Each row was made from one small tree. The marks that hang from a mark follow it in brackets, in the order of their numbers. Every link used is in the known rows. Write each row's tree.
Known rows
K29(K342(K135(K46) K184(K550 K701))): [-0.564  4.392 -0.698 -1.900 -0.778  2.089 -0.108 -1.131  0.086 -0.157
 -0.814  1.257  0.470  1.357 -1.759  1.835  2.545 -0.824 -0.748 -0.659
  2.445  1.812 -0.417  1.393 -0.721 -1.180  1.049  1.703  0.167  1.455]
K29(K342(K135(K46))): [-2.707  2.240  1.138  0.173 -2.089 -1.262 -2.396 -0.039  0.493  3.049
  1.474 -1.819 -1.679  3.914 -0.814  1.976  1.320 -1.312 -0.184  0.810
  2.068  1.059 -0.562 -0.450 -2.859 -1.600 -1.930  1.444  0.735 -0.996]
K718(K135(K46 K342)): [-4.465 -0.221  1.128  1.752 -4.163  0.261 -3.657 -0.392 -0.597  5.162
  2.747 -1.976  0.505  1.123 -0.712  0.428  0.860  0.154 -0.189  2.628
 -0.630  1.034 -2.910 -1.166 -1.043 -1.461 -1.931 -0.967  1.199  0.611]
K184(K342(K135) K701 K857): [ 1.299 -1.355 -0.638  1.956 -0.496  0.838  1.262  0.612 -0.618 -1.378
 -1.550 -0.435 -2.553 -0.569 -2.647 -4.046 -0.115  1.768 -0.704  0.739
 -2.383 -0.225  1.245  0.153  0.341  2.898  3.065  1.664  0.589 -0.252]
K135(K46 K342(K29 K184(K857 K985)) K718): [-1.089  2.226 -2.432 -3.049 -0.426  4.037 -2.298  1.470 -3.356 -0.712
  0.759  0.241  2.961 -0.278  0.606  1.441 -0.080 -2.359 -1.088  1.203
  2.824 -3.560 -5.588  1.441  0.977 -4.053 -1.474 -1.890 -1.095  0.842]
K184(K985): [-0.893 -4.497  2.680  2.328  1.403 -4.577  0.006  0.026  1.331  0.939
  0.000 -3.675 -0.953  0.505  0.236  0.973  0.862 -1.495  0.216  1.105
 -1.192 -0.890  1.157 -0.552 -0.807  1.300 -0.557 -0.543  0.236 -1.112]
K857(K423): [-0.816 -1.917  2.231  3.688 -0.130 -5.047 -1.547  0.596  1.044  3.428
  0.141 -2.621 -1.716  1.157  0.733 -0.624 -0.236  2.118 -0.804  1.953
 -2.234 -0.830  0.520 -1.695 -1.969  1.637 -1.969 -1.277  0.179 -2.007]
K423(K857): [ 1.435 -3.853  2.617  0.932 -0.714 -4.934 -2.048  1.817 -0.026  3.468
  2.845 -3.705 -2.136  0.746  1.048 -1.865 -0.933 -0.128 -0.360  2.200
 -0.168 -0.316 -0.343 -0.459 -2.689  1.682 -2.802 -1.407  2.114 -1.476]
K342(K29 K135 K184(K550(K253) K701(K485) K857)): [ 2.260  1.881 -1.862 -4.625  2.166  3.372  3.274  1.284  1.794 -2.223
 -2.247  4.448 -1.206 -0.958 -0.166 -0.658 -1.639  1.144  1.358 -5.425
 -2.324  2.259  2.815 -0.044 -1.282  0.401  2.918  2.821 -2.168 -0.415]
K46(K135(K342(K184))): [-3.065 -0.527 -0.509 -0.158 -3.034 -1.745 -2.905 -0.730 -0.550  6.295
  3.579 -2.119 -0.372  1.018  0.478  2.328  2.786  1.558 -0.251  1.545
  3.332 -0.755 -1.439  0.127 -4.123  0.691 -4.429 -0.825 -0.506  0.307]
K184(K342(K29) K550(K253) K701(K485) K857 K985): [ 3.853 -1.931 -1.745 -0.629  3.654  1.945  6.669 -0.484  1.307 -5.343
 -4.055  2.503  0.341 -3.802 -1.383 -3.111 -1.680 -0.624  2.049 -0.879
 -3.776  2.648  5.457 -0.147  3.880  2.104  4.282  1.278 -0.995 -0.792]
K701(K184 K485): [ 0.838 -4.609  3.932 -0.867 -1.441 -5.430 -3.124  1.108  3.311  2.753
  3.509 -0.836 -3.225 -0.821  2.317  4.675 -2.107  3.065 -0.967  1.722
 -1.194  0.076  5.416 -1.509  1.293  0.364 -2.585  1.810  0.394 -2.912]
K701(K184(K342(K29 K135) K857(K423) K985)): [ 4.648  3.132 -3.726  2.087  2.968  1.072  2.627  0.976  1.803 -4.266
 -4.104 -0.488 -2.027 -1.547  1.877 -1.473 -2.941  4.115  1.853 -1.370
 -1.641 -1.388  1.358  0.240  1.708  2.423  3.572  0.928 -1.847 -2.092]
K342(K29 K184(K550 K701(K485) K857 K985)): [ 5.171 -0.872 -2.749 -4.267  3.267  1.434  3.292  0.261  0.514 -4.568
 -3.615  3.275  0.669 -3.737  0.625  0.607 -0.641 -0.235 -0.418 -1.308
 -1.894  0.561  3.606  1.247  2.803  1.996  4.052  1.268 -1.401 -0.084]
K985(K184(K342(K29) K550(K253) K701(K485) K857)): [ 2.310 -0.842  0.276  0.207  3.765  2.297  5.330  0.152  0.009 -4.534
 -2.646  3.907 -0.665 -2.944 -0.827 -2.105 -1.470  1.751  0.666 -2.749
 -3.131  2.305  4.655 -0.403  2.961  2.040  3.883  0.048  0.461  1.813]
K29(K342(K135(K46 K718) K184)): [-3.591  4.396 -0.071 -2.021 -2.960  0.796 -4.787  0.246 -1.210  2.610
  3.255 -0.722  0.287  4.447  0.134  3.869  0.821 -2.537 -0.739 -0.125
  4.177 -0.769 -2.586  0.867 -2.771 -3.974 -2.615  0.077  1.066 -0.471]
K342(K135 K184(K550(K253) K701)): [-1.862  0.168  1.651 -0.288  1.670  0.583  2.272 -0.084  1.978  0.073
 -1.176  0.456 -0.559  0.801 -1.433 -0.328  1.105  0.365  1.511 -4.440
 -1.171  1.704  0.776 -0.101 -2.899  0.140  1.476  1.285 -1.048  0.789]
K135(K342(K29) K718): [-1.367 -0.462 -0.054  0.329 -2.246 -0.836 -3.484 -2.415 -1.096  3.151
  3.732 -0.268  1.083  2.892  1.208  1.088  0.831 -0.860  1.204  2.467
  1.562 -2.141 -5.274 -0.069 -1.952 -1.573 -4.168 -0.096  0.906 -1.178]
K46(K135): [-2.359 -3.716  0.644  1.696 -3.632 -4.471 -1.691 -0.356  0.986  4.357
  3.082 -3.156 -2.158  1.192 -1.132 -0.253  1.611  1.456 -0.915  1.139
  1.667  0.023  1.434 -0.986 -4.257  2.258 -2.141  0.095  0.946 -1.052]
K701(K184(K342 K550 K985) K485): [ 3.591 -3.247  1.070  0.466  0.955 -3.711  2.797 -1.551  2.884 -2.410
 -0.456 -0.046  0.198 -3.551  1.663  2.770 -0.872  0.400  1.495  2.192
 -0.482  1.763  7.484 -0.145  5.149  2.286  0.611  1.354  0.168 -2.228]
K135(K46): [-2.669 -2.846  3.611  1.532 -1.881 -3.285 -2.068  1.347  0.309  3.107
  2.690 -2.772 -0.990  1.485 -0.497  0.366  0.190 -0.618 -1.940  1.518
  0.871  0.008 -1.086 -1.534 -1.209 -0.830 -2.609 -0.136  0.876 -0.028]
K485(K701(K184(K342(K29) K985))): [ 4.682 -1.398  1.377  3.035  2.362 -0.941  1.299 -0.544  3.530 -2.506
  1.213 -0.972 -1.916 -0.323  2.755 -0.360 -3.189 -0.910  0.626 -1.015
 -0.360  1.060  1.548  0.222  3.653  2.825  1.240  1.259 -0.672  0.731]
K253(K550): [-0.828 -5.813  2.539  2.253  0.129 -6.150 -2.778 -2.385  0.204  2.402
  0.381 -3.581 -0.814  3.050  0.132  0.873  1.735  2.158  1.241  0.579
  0.580  1.763 -0.305 -0.304 -2.281  1.170 -3.010  0.250  2.308 -1.007]
K135(K46 K342(K29 K184(K550 K985)) K718): [-0.608  2.961 -2.414 -2.210 -0.257  3.122 -0.190 -1.881 -1.965 -1.041
  0.970  1.096  5.256  0.263  1.078  2.238  1.510 -3.805  1.117  0.835
  4.775 -1.372 -5.554  1.635  0.733 -3.537 -2.224 -1.218 -0.562  1.289]
K29(K342(K184(K550(K253) K857))): [-2.107  1.936  0.778 -1.727  1.844 -0.997  0.962 -0.598 -0.149  1.462
 -2.893 -0.051 -0.362  0.943 -0.170  0.169  1.301 -0.879  0.432 -1.538
 -0.927  2.260  1.164 -0.620 -1.071 -1.439 -0.668 -1.282 -0.208 -0.089]
K485(K701(K184(K342 K550 K857 K985))): [ 5.026 -2.288  0.488  2.443  0.927 -0.713  2.967 -0.040  1.222 -4.718
 -2.213 -0.019 -0.762 -4.135 -0.120 -3.679 -2.240 -1.016 -1.203  1.680
 -1.908  1.132  5.132  0.261  6.543  3.076  3.094  0.097 -0.230  1.075]
K184(K701): [-0.571 -4.708  3.071  1.978 -0.567 -3.330 -1.504 -0.061  0.860  1.735
  1.206 -1.871 -2.079  0.345 -1.514 -0.433  0.535  1.305 -1.545  1.735
 -2.224 -0.560  0.637 -0.624 -0.635  1.703  0.127  0.532  1.124 -0.172]

Write each row's tree
[-0.576  3.754 -3.026 -3.514 -2.685  4.170 -1.560 -0.498 -3.666 -0.054
  0.823  2.622  3.931 -0.067  0.159 -0.384  0.771 -1.466 -0.957  1.280
  3.467 -1.558 -6.328  0.858  0.689 -3.821 -2.535 -1.054 -0.128  1.379] | K135(K46 K342(K29 K184(K550 K857)) K718)
[ 0.031 -3.499  2.088  0.341  2.759 -1.604 -0.123  0.935  0.798 -0.422
 -0.518 -2.318 -0.557 -0.733 -0.216  2.111  0.793 -0.393 -0.973 -0.416
 -1.147 -1.383  0.957  1.064  0.328  1.318  1.749 -0.520 -0.450  0.746] | K342(K184(K701 K985))
[-0.975  0.138 -1.808  0.919 -1.996  2.209  0.269  1.851 -2.361 -3.275
 -0.157 -1.478  0.855 -0.454 -2.533 -2.591 -0.898 -2.877 -0.607  1.669
  1.515 -1.985 -0.150  0.474  1.561 -1.305  1.731 -0.528  0.895 -0.604] | K184(K342(K135(K46 K718)) K857 K985)
[-1.140  2.411 -1.958 -0.868  0.394  5.361 -1.099 -0.349 -0.222  0.183
  0.234  0.068  2.056 -0.546  0.130  2.052  0.491 -0.059  0.703 -1.013
 -0.369  0.187 -4.372  1.686  0.602 -1.188  2.646 -0.484 -0.820  2.669] | K718(K135(K46 K342(K29 K184(K701 K985))))
[-3.584 -0.422  1.335  0.158 -4.442 -0.665 -3.527  1.177 -0.481  1.763
  3.933 -1.460 -0.127  2.938 -1.589  0.193 -0.157 -1.677 -1.015  0.805
  2.357 -1.791 -2.192 -0.720 -2.556 -2.635 -1.902  0.583  1.505 -0.973] | K342(K135(K46 K718))
[ 3.730 -1.135  0.204  1.137  2.588  0.180  3.768 -2.033  0.506 -3.564
 -0.524  3.615  0.026 -1.615  0.712  0.579  0.267  1.304  0.726 -0.990
 -0.763  2.094  3.462  0.505  2.756  3.699  2.704  1.053  1.418  1.629] | K985(K184(K342(K29) K550 K701(K485)))
[ 0.731  1.488 -1.913 -1.956 -0.971  2.563 -1.268 -3.413 -1.462  0.167
  1.415  2.801  3.276  0.461  0.152  0.598  1.949 -0.188  0.583  1.018
  1.719 -1.233 -5.114  1.843  0.127 -1.180 -1.327  0.110  0.358  1.192] | K135(K342(K29 K184(K550 K701)) K718)
[ 3.415 -2.795  2.203  0.654 -1.604 -2.156 -0.342  0.704  1.469 -1.399
 -0.019  0.758 -2.225 -2.600 -0.111 -3.080 -2.395  0.926 -3.040  1.220
 -2.163  0.818  3.683 -0.878  3.712  1.612  0.753  0.760  0.213  0.816] | K485(K701(K184(K550 K857)))
[ 4.723 -1.354 -1.651  1.528 -0.413 -0.919  2.903  0.025 -0.555 -2.219
 -3.536  2.601 -0.447 -4.475 -1.686 -4.350 -1.150  3.160 -1.567  4.407
 -4.401  1.260  6.557 -0.780  4.452  3.796  2.647  0.015  0.142 -1.984] | K184(K342 K550 K701(K485) K857(K423))
[-0.888 -1.014  0.140 -0.946  1.814 -0.384 -0.853  1.112 -1.840  1.358
 -1.511 -1.800  0.372 -1.287  0.877  1.404  1.436 -0.635 -0.509  1.711
 -0.451 -2.475 -1.209  0.738  0.298 -0.297 -1.275 -1.895 -1.683  0.238] | K135(K342(K184(K857 K985)))
[-0.837 -1.037  1.745  3.203  1.847 -2.943 -0.957  2.635 -1.752  0.159
 -2.189 -1.290 -2.362 -0.860  0.092 -1.183 -0.352  3.443 -2.936  0.365
 -2.980 -2.698  1.448 -1.389 -0.408  1.639  0.914 -3.494  0.544  0.430] | K985(K184(K857(K423)))
[-1.710  0.359  0.929  0.413 -1.322  0.206 -1.915 -0.542 -0.231  3.706
  2.800 -0.778  0.435  2.157  0.869  0.829  0.800 -0.200  0.236  1.736
  2.109 -0.325 -5.492 -0.655 -1.567 -1.782 -4.255  0.569 -0.466  0.426] | K135(K46 K342(K29))
[-1.766  1.627 -0.759 -0.380 -3.117  1.073 -2.712  0.440  0.091  0.605
  3.677 -0.192  0.205  3.978 -0.176  0.167 -0.853 -1.659  0.312 -1.383
  3.190 -1.227 -4.699 -0.308 -3.369 -2.350 -1.442  1.615  0.954 -0.763] | K342(K29 K135(K46 K718))
[ 0.239  4.658 -3.839 -3.526 -2.043  4.179 -0.244  0.735 -2.034 -2.476
 -0.169  2.555  2.155  1.500 -0.137 -1.310 -0.269 -1.680 -0.606 -3.045
  3.573 -0.923 -4.482  0.707 -1.516 -2.584  0.669  0.795  0.129  0.828] | K342(K29 K135(K46 K718) K184(K550 K857))
[-0.995 -0.638  0.858  2.217  1.035 -2.592  2.367  0.846  0.292  0.577
 -3.737 -0.675 -0.633 -1.381 -1.519 -4.584 -0.604  1.898 -0.108  0.235
 -4.268  0.629  2.147 -2.434 -0.757  0.414 -0.005 -1.987 -0.623 -1.639] | K184(K550(K253) K857(K423))
[ 1.740  1.006 -2.262  3.910  2.021 -0.559  2.592  1.432 -0.238 -2.192
 -4.488 -1.871 -1.450 -1.037 -0.585 -3.751 -0.707  0.852  0.825  0.827
 -2.627 -1.233  2.452 -0.331  0.133  3.134  2.805 -0.881 -1.025 -2.163] | K184(K342(K135) K857(K423) K985)
[-0.007  2.533 -1.648 -2.034  2.454  0.019 -0.453  0.740 -0.209 -0.393
 -3.144 -1.454 -1.651  1.393  0.579  2.543  1.313 -1.571  0.319 -1.393
  0.297 -0.744  1.184  1.199 -1.689  0.016  1.438  0.000 -0.908 -0.779] | K29(K342(K135 K184(K857 K985)))
[-1.912  3.463 -1.188 -2.201 -1.967  2.158 -3.037  1.083 -0.190  0.882
  3.664  0.320  0.720  4.172  1.437  1.989 -0.728 -1.758  0.114 -3.491
  4.240 -1.424 -5.654  0.447 -3.690 -2.796 -1.641  0.926  0.101  0.273] | K342(K29 K135(K46 K718) K184)
[-1.660  2.948  0.574 -0.831  0.432 -1.911 -2.492 -0.777  0.954  3.596
  0.580 -1.390 -2.085  4.489  1.877  4.025  1.830 -0.650  0.875 -1.677
  1.649  0.748 -0.602  0.382 -4.148 -0.041 -1.793  1.000 -0.009 -0.806] | K29(K342(K135 K184))
[-2.823  3.963 -0.209  1.963  0.668  3.898  3.071 -0.889 -0.827 -3.253
  0.985  1.644  2.122  2.478 -0.690 -1.336 -0.139 -2.073  2.541 -4.990
  3.413  1.127 -2.841 -0.240 -1.276 -2.246  0.662 -0.428  1.290  2.486] | K985(K184(K342(K29 K135(K46 K718)) K550(K253)))
[ 0.411 -2.547  1.498 -3.335  1.252 -0.212  1.795  1.778  0.711 -0.624
 -1.689  2.389 -0.774 -2.995 -1.223 -0.406 -1.095  1.079 -1.217 -1.263
 -3.490  1.586  5.481 -0.759  1.345  0.051  1.458  0.222 -1.041 -0.236] | K342(K184(K550(K253) K701(K485) K857))
[-1.196  1.069 -0.547 -1.002 -1.790 -0.845 -1.340 -1.460 -0.164  0.466
  1.279  0.446  1.435  2.245  0.357  0.916  1.444 -1.766  0.906 -1.734
  2.404 -0.676 -1.607  0.436 -2.939 -0.553 -1.023  0.466  0.976 -0.493] | K342(K135(K718) K184(K550))
[-0.322 -3.655  3.088 -0.842  2.163 -0.519  2.607  1.920 -0.142 -2.661
 -1.985  2.542 -1.526 -3.609 -2.444 -0.767 -0.875  1.906 -1.738 -1.065
 -4.355  0.805  6.723 -0.992  2.111  0.623  2.846 -0.804  0.418  1.243] | K985(K184(K550(K253) K701(K485) K857))
[ 1.026  1.892 -3.240 -0.182 -2.738  5.143 -0.057  0.884 -2.207 -3.453
  0.843  1.630 -0.023  0.546 -2.966 -4.113 -1.667  0.079 -1.165  0.259
  0.973 -1.389 -3.179  0.886  0.981 -0.764  2.927  1.625  1.155  0.564] | K184(K342(K29 K135(K46 K718)) K701 K857)
[-1.631  4.366 -2.555 -0.962 -1.713  3.776 -0.759 -2.432 -0.339  2.610
  0.784  1.470  3.049  1.217  1.690  1.087  1.648 -0.299  1.672 -1.656
  1.718  2.482 -5.900  0.268 -1.177 -1.360 -0.857 -0.276  0.069  2.283] | K718(K135(K46 K342(K29 K184(K550))))
[ 7.122  4.595 -3.286  2.700  0.267  2.146  2.841 -0.081  2.062 -4.054
 -2.625  3.018 -1.859 -1.375  1.522 -5.515 -4.004  2.804  0.177 -1.688
 -1.939  1.692  1.799 -0.293  2.848  3.634  2.948  1.874 -1.443 -0.035] | K485(K701(K184(K342(K29 K135) K550 K857(K423))))
[-1.142  0.825  1.263  4.911  3.471 -0.812  4.349  0.889 -1.362 -2.123
 -4.277 -0.268 -0.163 -1.891 -0.764 -4.251 -0.338  2.446  0.054 -1.306
 -3.329  0.786  2.924 -1.759  1.248  1.686  1.964 -3.867  0.335  1.268] | K985(K184(K342 K550(K253) K857(K423)))
[-2.425  1.617 -1.048 -2.593 -3.780  2.451 -2.507  0.258 -4.408  0.906
  1.014  1.195  3.536 -1.024 -1.106 -0.441  1.335 -1.657 -2.368  3.397
  2.840 -1.933 -3.894  0.465  1.462 -3.895 -2.950 -2.075  0.346  1.139] | K135(K46 K342(K184(K550 K857)) K718)
[-1.713 -0.816 -0.208  0.651  0.606  1.893 -1.761 -1.019 -0.153  1.586
 -0.519 -1.340  0.836 -1.231 -0.416  2.095  1.510  0.447  0.728  0.628
 -2.579 -0.395 -0.862  1.435  0.445  0.576  2.425 -1.340 -0.173  1.350] | K718(K135(K342(K184(K701 K985))))
[-1.217  1.735 -0.079 -0.711  4.481  1.188  3.262 -2.235  1.237  0.520
 -1.751  0.027  2.613  0.611  2.150  1.654  1.702 -2.182  4.223 -3.059
  0.680  1.066 -2.992  0.214 -1.664 -1.165 -1.764 -0.699 -2.568  0.866] | K135(K342(K29 K184(K550(K253) K985)))
[ 1.607 -3.769  3.084  0.885 -0.920 -4.543 -1.352  0.226  2.679  1.775
  3.093 -0.695 -2.748 -0.998  2.465  3.244 -2.225  2.804 -0.035  2.291
 -0.935  1.177  5.688 -1.266  2.834  1.705 -2.000  1.570  0.731 -2.541] | K701(K184(K342) K485)
[-3.679 -0.001  1.106 -1.185 -1.507  0.962 -3.568  0.871 -2.470  1.959
  3.060 -1.771  3.153  0.398  0.228  3.493  1.143 -3.312 -0.927  2.990
  3.370 -3.162 -3.604  0.961  0.603 -4.135 -3.508 -2.453 -0.399  0.579] | K135(K46 K342(K184(K985)) K718)
[ 1.218  0.219 -0.420 -3.130  4.053  2.296  3.281 -1.417  1.783 -0.948
 -1.231  2.984  2.019 -2.102  0.955  2.750  0.412 -0.987  3.130 -1.404
 -1.290  1.619  1.919  0.808  1.066 -0.580  0.230  0.936 -2.910  0.223] | K135(K342(K29 K184(K550(K253) K701(K485) K985)))
